Each row was made from one small tree. Brackets hold a mark, then the marks that hang from it, in alphabetical order. Every link used is in the known rows. Write each row's tree.
Known rows
(J (Q A)): [ -4.9  25.3   8.2   6.8  -4.6  -1.3 -20.8  -1.6  18.8   0.2  -3.6  14.0
   5.8  -2.5 -26.2   2.8  -9.2  17.5   7.0  -1.6   5.4   9.4  -7.1  26.9]
(D (A (Q J) T)): [ 19.6  -9.1   7.5  15.2   5.8  -8.9 -10.6  15.9  14.7  29.8  -0.8  -3.4
 -27.9  -3.4  16.1  -0.2  -8.5   0.1  13.2  -9.8 -35.3  -9.2 -13.5  10.1]
(A D Q): [-21.4  -7.7   4.6  38.5  16.9  -3.3  18.5   5.2  12.9  36.7 -27.0  -4.3
 -12.8  -4.9  -3.6  -2.2  -8.0  -8.8  16.9   8.4   7.1   1.3   9.0  22.2]
(A (T E F) V): [ 26.5   7.1   9.5 -23.9  22.4 -12.9  -1.6  25.0 -11.1 -52.6 -14.7  -1.8
   2.6  -0.2 -33.0  11.7 -16.8 -49.0  -0.4  20.5  -2.5  17.8  -0.9 -25.9]
(A V): [ -3.6  -1.3   6.2  -1.5   8.2  -2.4  -8.0   5.7   1.0 -34.6  -8.8   2.5
  -0.9   0.1  -9.8  -4.1  -5.7  -4.1  -4.6   0.5   4.0   1.5   9.6   0.8]
(X V): [ -3.7 -12.1  12.9  -8.7  -1.2   5.4  -4.7   0.6  -8.3   2.3   0.2  -4.2
 -12.7  -2.0  -3.7   5.7  -0.4 -12.2  -1.0  -1.9  25.8  10.2  20.3   5.9]
(Q A J): [  5.7  -8.0   0.9  23.2 -19.2   3.8 -30.8  -2.2   8.9   6.4  -0.2   5.0
  -5.1   5.4   4.4  10.4  -6.4  23.5  -5.8  -9.8   0.9   8.5   3.2  27.6]
(D (A V)): [ -1.8   4.1  13.8  -3.8  11.5  -4.0 -11.8  10.3   5.1 -16.1   3.7  -2.5
 -16.5   1.2  -9.3  -9.4  -4.5   0.4  -0.7  -0.4 -25.8  -0.2   2.0  -1.7]
(T A F (X V)): [-10.4 -21.3  -8.2 -37.7   4.2  10.3   5.1   6.9 -27.4   2.2 -29.7  -6.5
 -13.2   3.6  24.7   1.0   1.8 -58.8   1.1  20.7  10.4  24.7  29.7  -6.9]
(D A): [  2.0   7.2   6.6  -2.4   1.9  -2.1  -6.0   2.5   2.1  19.0  13.5  -5.0
 -16.8   1.1  -0.5  -5.4   1.0   1.7   4.4  -3.1 -29.6  -0.5  -8.3  -2.8]
(J (Q (A D T V))): [ -3.6  24.4  20.7  53.9  27.6  -5.9 -29.2  22.1  21.7 -35.2  -9.7  11.3
   7.1  -6.1 -46.3  10.0 -17.0   1.9   5.4   8.1  18.2  17.2 -22.0  19.9]
(D (A T)): [ 22.9  10.4  12.5   5.2  13.5  -6.5 -11.1  14.0   0.4   4.3  21.8  -7.4
 -12.2  -0.3 -10.9   2.8   0.4  -7.0   3.0   1.5 -30.2  -1.0 -28.2 -18.3]
(D (A (T X))): [ 17.1   8.4   6.1  -2.7  13.4  -7.8  -8.9  19.3  -6.5   7.5  21.5  -4.9
 -10.0   0.4  17.3   7.6   8.7 -37.3   4.5   8.1 -29.8   7.4 -20.4 -24.1]
(Q (A V) J): [  0.9 -11.7   7.0  22.3 -10.2   2.0 -36.5   4.4  10.3 -26.6  -9.2   6.5
  -4.2   4.5  -6.1   6.4 -12.1  22.0 -10.1  -9.0   5.4  10.0  14.8  27.9]
(D (A (T E) (V X))): [ 25.0  10.1  30.6 -26.8  15.3 -22.5 -17.1  31.7  -3.4 -23.2   8.3 -14.3
 -31.7   5.4  14.7  14.1  -9.5 -12.2  -4.8  17.5 -27.2  21.6  -6.6 -41.9]
(T F (X V)): [-13.5 -15.8  -6.8 -22.8   3.3   9.6   2.1   2.4 -26.2   0.4 -11.0   1.0
  -5.1   3.5  10.9   2.4   1.3 -83.3  12.0  19.9  17.8  18.8  32.1  -2.3]
(A D Q T (V X)): [-11.2 -12.5  16.7  42.0  28.0 -10.1   0.3  23.0   6.9  -3.8 -26.1  -8.2
 -22.9   1.3  13.4   1.1 -14.9 -23.8  11.8  27.1   9.4   5.5   3.3  -8.6]
(Q (A (T E X)) J): [ 33.5  -0.4  11.6  -7.6  -7.6 -15.2 -26.1  25.5   1.2  -3.2   2.6  -1.3
  -5.8   1.4  17.3  41.3  -0.7 -16.2  -8.0   1.6   0.8  33.9  -4.3  -0.9]
(T E X): [  7.8   3.3   5.8 -38.5   2.7 -13.3   9.5  14.0  -5.3   2.2  -5.9  -3.1
  -5.1  -2.3  24.2  24.3   6.8 -32.0  -2.5   8.4  -1.3  24.9  15.2 -10.5]
(T F X): [ -9.2  -3.9 -16.9 -11.6   3.6   3.1   6.3   1.0 -16.8  -1.3 -10.7   5.5
   7.6   4.4  14.1  -3.2   2.7 -70.3  14.0  22.4  -8.0   7.9  12.0  -6.6]
(Q (A D (V X)) J): [-21.7 -20.6  11.4  57.0  -7.9   3.4 -37.1   9.5   9.3  -8.1 -16.1   1.4
 -21.1  10.6  31.9   8.7 -11.6  13.2  -0.8  11.3  13.5  22.3  15.0  21.9]
(T X): [ -4.2  -2.9  -6.0  -9.8   1.2  -2.0   3.1   4.8  -6.8   2.5  -0.5   1.9
   1.5   1.2  26.9   7.3  10.3 -32.3   2.0   5.7  -1.7   7.8   8.5  -3.8]

Which tree is each row?
[ 19.0   8.8  16.3  20.6   9.2  -6.5 -32.2  16.8   4.0 -40.0   5.6  -2.8
   5.2   1.6 -48.1   9.6 -11.0   3.8 -10.3   9.7   9.8  10.9 -10.8  -4.1]	(Q (A T V))
[-13.0 -13.1  -7.9 -23.8   1.6   4.2  -6.2   9.4 -15.8 -30.9 -37.6  -4.9
 -17.0  10.3  29.0 -14.4 -14.2 -18.7  -4.3  31.5 -11.9  12.1  14.9 -22.8]	(T (A (V X)) F)
[-26.9 -11.0  11.4  35.6  10.9  -1.1  -6.4  11.3   0.5 -15.4 -15.8  -4.9
 -16.3   6.4  27.9  -1.7  -6.9 -11.4   3.1  20.3  11.8  12.5  11.2  -4.9]	(A D (V X))
[ -7.5 -10.0   4.9 -18.3  14.2  -5.8   6.6  11.7   8.0  -8.2 -45.7  -8.4
 -18.6  -5.8  -0.1  -7.1 -12.9  19.3  -5.4   5.4  -5.3  -0.5  19.2   8.6]	(T (A Q V))
[ 26.3  13.4   4.6 -35.5  18.6 -13.4   1.5  27.2 -15.3   3.3   6.9  -6.3
 -10.5   2.0   2.1  16.3  -0.4 -77.3  13.3  24.9 -36.7  24.5  -9.3 -34.9]	(D (A (T E F X)))
[ 14.8 -18.5   6.4  16.7  13.4  -8.2 -10.8  17.6  14.4 -23.5 -22.5   4.5
 -13.1  -4.3   8.4   3.6 -16.4  -2.5   1.7  -7.5  -0.6  -8.7   3.8  15.7]	(A (Q J) T V)
[  6.1 -15.5  12.3 -11.1  17.1  -6.9   5.7  17.3  -9.1  16.4 -11.8  -6.9
 -17.5  -5.3   8.7  15.2   1.6 -57.4  10.4  11.0  22.7  10.4  19.7  -2.0]	(A Q (T (X V)))
[-21.6 -26.2   5.6  48.1  14.2  -2.4  -0.1  10.4  19.0   2.8 -40.1   4.3
 -17.8  -4.7  18.6  -2.3 -15.7  -0.4  10.9  -4.3   5.6   0.7  21.6  41.5]	(A D (Q J) V)
[ 14.5 -11.1   3.1   4.3   8.7 -11.0  -6.3  17.9   8.0  31.8  -1.8  -1.1
 -25.9  -2.2  43.8   6.1  -0.6 -31.5  14.2  -3.8 -36.5  -1.9  -5.3   8.0]	(D (A (Q J) (T X)))
[ 10.3  -4.4   6.7 -16.6  16.7   3.1  -8.1  17.2 -24.0   4.8  10.5  -6.3
 -17.6   3.2   0.8   4.7   2.0 -89.7  15.2  21.2 -10.7  16.9   4.4 -22.1]	(D (A (T F (X V))))
[ 14.2   6.2   7.5  18.0  26.2  -9.2  11.5  25.4  -8.5  -5.0 -12.8  -4.3
  -1.7  -2.9 -23.9  18.1 -11.2 -52.1   9.6  25.4   2.5  25.2 -14.9 -20.2]	(A D (T E F))
[-17.0 -10.3   6.1  24.3  19.1   1.6   1.6  16.7   4.0 -21.3 -32.4  -5.2
 -11.2  -2.4   5.8   0.0  -7.9  18.8 -10.7   8.2   6.0  13.8   2.2   3.9]	(T (A D V))
[-14.8 -15.6  10.3  62.3   0.1   2.9 -32.3  10.1  13.4 -14.1 -16.1   6.8
  -7.5   3.1  -5.4   9.7 -13.0  17.2  -2.8  -2.0  14.1  18.3  10.1  35.5]	(Q (A D V) J)
[ 14.1  10.9  31.6  31.6  23.5 -15.1 -17.9  31.9   7.6 -28.0  -7.8  -6.8
  -4.2  -2.4 -50.6  31.8 -14.6  -2.2  -9.3  16.8  18.5  37.1  -8.8  -5.9]	(Q (A D (T E) V))
[  7.7  25.1   9.7   5.0  16.4  -9.4 -31.5  21.1  12.3 -45.9  -5.3  14.0
  12.2  -2.9 -21.4  13.8  -6.5 -24.7   2.2   8.9   7.5  16.6 -10.6   6.5]	(J (Q (A (T X) V)))
[ -8.9  22.9  13.8   6.1   4.6  -1.1 -28.2   5.1  21.3 -34.9 -12.9  15.1
   6.0  -2.1 -36.5  -0.2 -14.4  14.5   2.2  -1.5   9.7   9.6   1.5  27.7]	(J (Q (A V)))
[ 25.3  13.2   4.6 -20.9   8.1 -10.8 -10.7  23.8 -13.9  -7.7  -2.7  -2.2
   5.0   4.9 -28.3  28.5  -5.0 -65.8   2.3  31.9  -1.3  35.7  -1.4 -21.5]	(Q (A (T E F X)))
[ 23.9  33.8  17.9 -23.3   8.6 -17.8 -16.5  24.9   9.5  -9.8  -1.6   5.9
   4.8  -5.1 -13.6  34.2  -4.5 -23.6   0.9   8.9   3.5  33.0 -15.0  -1.3]	(J (Q (A (T E X))))
[  4.9  -9.7  19.5 -47.4   2.1  -9.3   5.7  15.4 -15.1   4.0  -8.5  -7.6
 -18.0  -2.7  19.7  28.8   5.8 -45.2  -4.3   4.7  26.1  35.1  35.5  -5.3]	(T E (X V))
[ 16.0 -10.5  13.8  14.0  15.3 -10.5 -17.1  19.8  16.7  -4.7 -10.2  -2.5
 -28.9  -3.3   7.1  -3.5 -14.6  -1.8   7.5  -9.8 -32.4  -8.4  -3.7  11.8]	(D (A (Q J) T V))
[ 29.7  13.2  24.1 -24.4  18.7 -22.7   7.6  25.1  10.0  29.9  -3.5 -15.9
 -29.1  -7.2 -18.2  14.3  -9.9 -10.4   9.2   5.7 -30.4   9.2  -9.6 -12.4]	(D (A Q (T E)))
[ -5.8 -21.8   2.2   7.6   3.8  -4.1  -6.0   5.6  15.1  -9.1 -32.7   5.5
 -16.5  -2.2  18.8  -4.7 -14.3   3.0   4.8 -10.3  -0.7  -6.1  24.9  32.7]	(A (Q J) V)
[  6.7  -8.5  20.8 -13.9  20.1  -8.5   0.0  20.0  -5.1  33.5   0.6 -11.8
 -33.0  -4.8   6.9   9.5   2.3 -56.2  15.0   8.1  -5.4  10.3  12.7  -5.1]	(D (A Q (T (X V))))
[-18.6  -0.4  16.7  51.1  11.6   1.2 -20.2  11.7  10.6 -13.3 -10.7  -0.8
  -1.7   3.2 -38.6   6.4 -10.8   5.5  -1.7  11.8  19.0  19.3   7.3  18.7]	(Q (A D V))
[ -1.4  -6.4  -6.3 -58.8  10.8 -10.4  28.1  18.6  -9.4  25.2 -54.2  -9.0
 -17.1  -2.3  20.4   8.1  -8.3 -48.4   8.6  29.0 -16.1  24.3  28.9  -7.1]	(T (A Q) E F X)
[ 27.9  14.4  16.2 -26.7  26.2 -13.5  -7.2  29.6  -6.2 -32.9  -2.2  -7.0
 -14.3   0.7 -34.8   5.6 -15.1 -47.2   4.6  18.6 -32.7  18.0  -8.5 -30.4]	(D (A (T E F) V))
[ 30.4  14.5  15.4 -16.8   4.9 -17.5 -14.7  26.1  -4.8  -2.5   7.4  -8.1
  -0.6   0.1 -13.2  39.7   0.7 -26.6  -8.8  16.5   5.5  35.3  -5.5 -18.0]	(Q (A (T E X)))
[-20.9 -29.8   3.7  32.7  14.4  -0.4   0.9  15.9  17.1   4.2 -57.8  -2.4
 -27.3  -5.2  33.2  -2.0 -15.9  24.9  -2.0  -2.6  -0.7   6.4  19.9  34.6]	(T (A D (Q J) V))
[ 18.2 -17.8   0.2  16.8   3.9  -6.9  -2.3  11.0  11.1   9.6 -14.1   1.2
 -12.6  -4.1  17.6   5.5  -9.9  -2.9   6.6  -9.3  -6.6  -9.8  -6.4  14.2]	(A (Q J) T)
[ -8.5 -25.4 -12.1 -11.1   4.9   2.9   0.7   9.2   2.8 -13.5 -61.6   2.7
 -18.4   1.1  20.7 -15.5 -23.1  -9.2   5.0   5.7 -15.0  -1.8  26.7  21.8]	(T (A (Q J) V) F)
[ 14.4 -16.1 -12.6  13.8   7.1  -1.5   0.1   8.6   2.1   6.3 -24.8   6.7
  -7.5   0.0   4.1  -3.2 -16.1 -40.8  19.3   6.6 -12.3  -7.7  -2.5  10.2]	(A (Q J) (T F))
[ -5.3  -8.0  15.1  42.9  21.1  -5.7 -11.9  22.7  -2.6 -30.0  -5.5  -4.6
 -13.0   3.7  17.1   6.3  -9.3 -18.8   0.3  23.7  11.5  12.5  -9.5 -22.5]	(A D T (V X))
[ -4.8 -25.5   0.7  -7.9   3.4  -3.9  -4.5  10.8  14.5  -8.1 -51.4  -1.4
 -23.3  -3.4  31.7  -5.5 -14.7  29.8  -7.0  -8.4  -8.6  -3.6  23.4  26.9]	(T (A (Q J) V))
[-17.6 -23.9  -0.2  49.7   4.9  -0.2   7.1   4.7  18.1  37.8 -31.1   2.8
 -19.1  -3.4  25.7   1.5  -9.9   1.5  17.1  -5.0   3.2   0.4  12.2  40.1]	(A D (Q J))
[-12.6 -21.4  12.3   2.6  -3.9  -6.5 -17.4   8.7  13.4  14.6 -20.5  -3.4
 -45.5   6.0  55.0 -11.1 -14.0   2.8  11.8   0.9 -32.6  -3.2  23.8  13.1]	(D (A (Q J) (V X)))
[  7.8  25.9   5.6  11.5  17.2  -0.9 -29.9  14.4   8.3 -50.8 -13.0  16.4
  15.2   0.3 -58.5  -1.5 -23.8 -32.0  11.9  17.0   2.5   9.9 -15.3   7.8]	(J (Q (A (T F) V)))
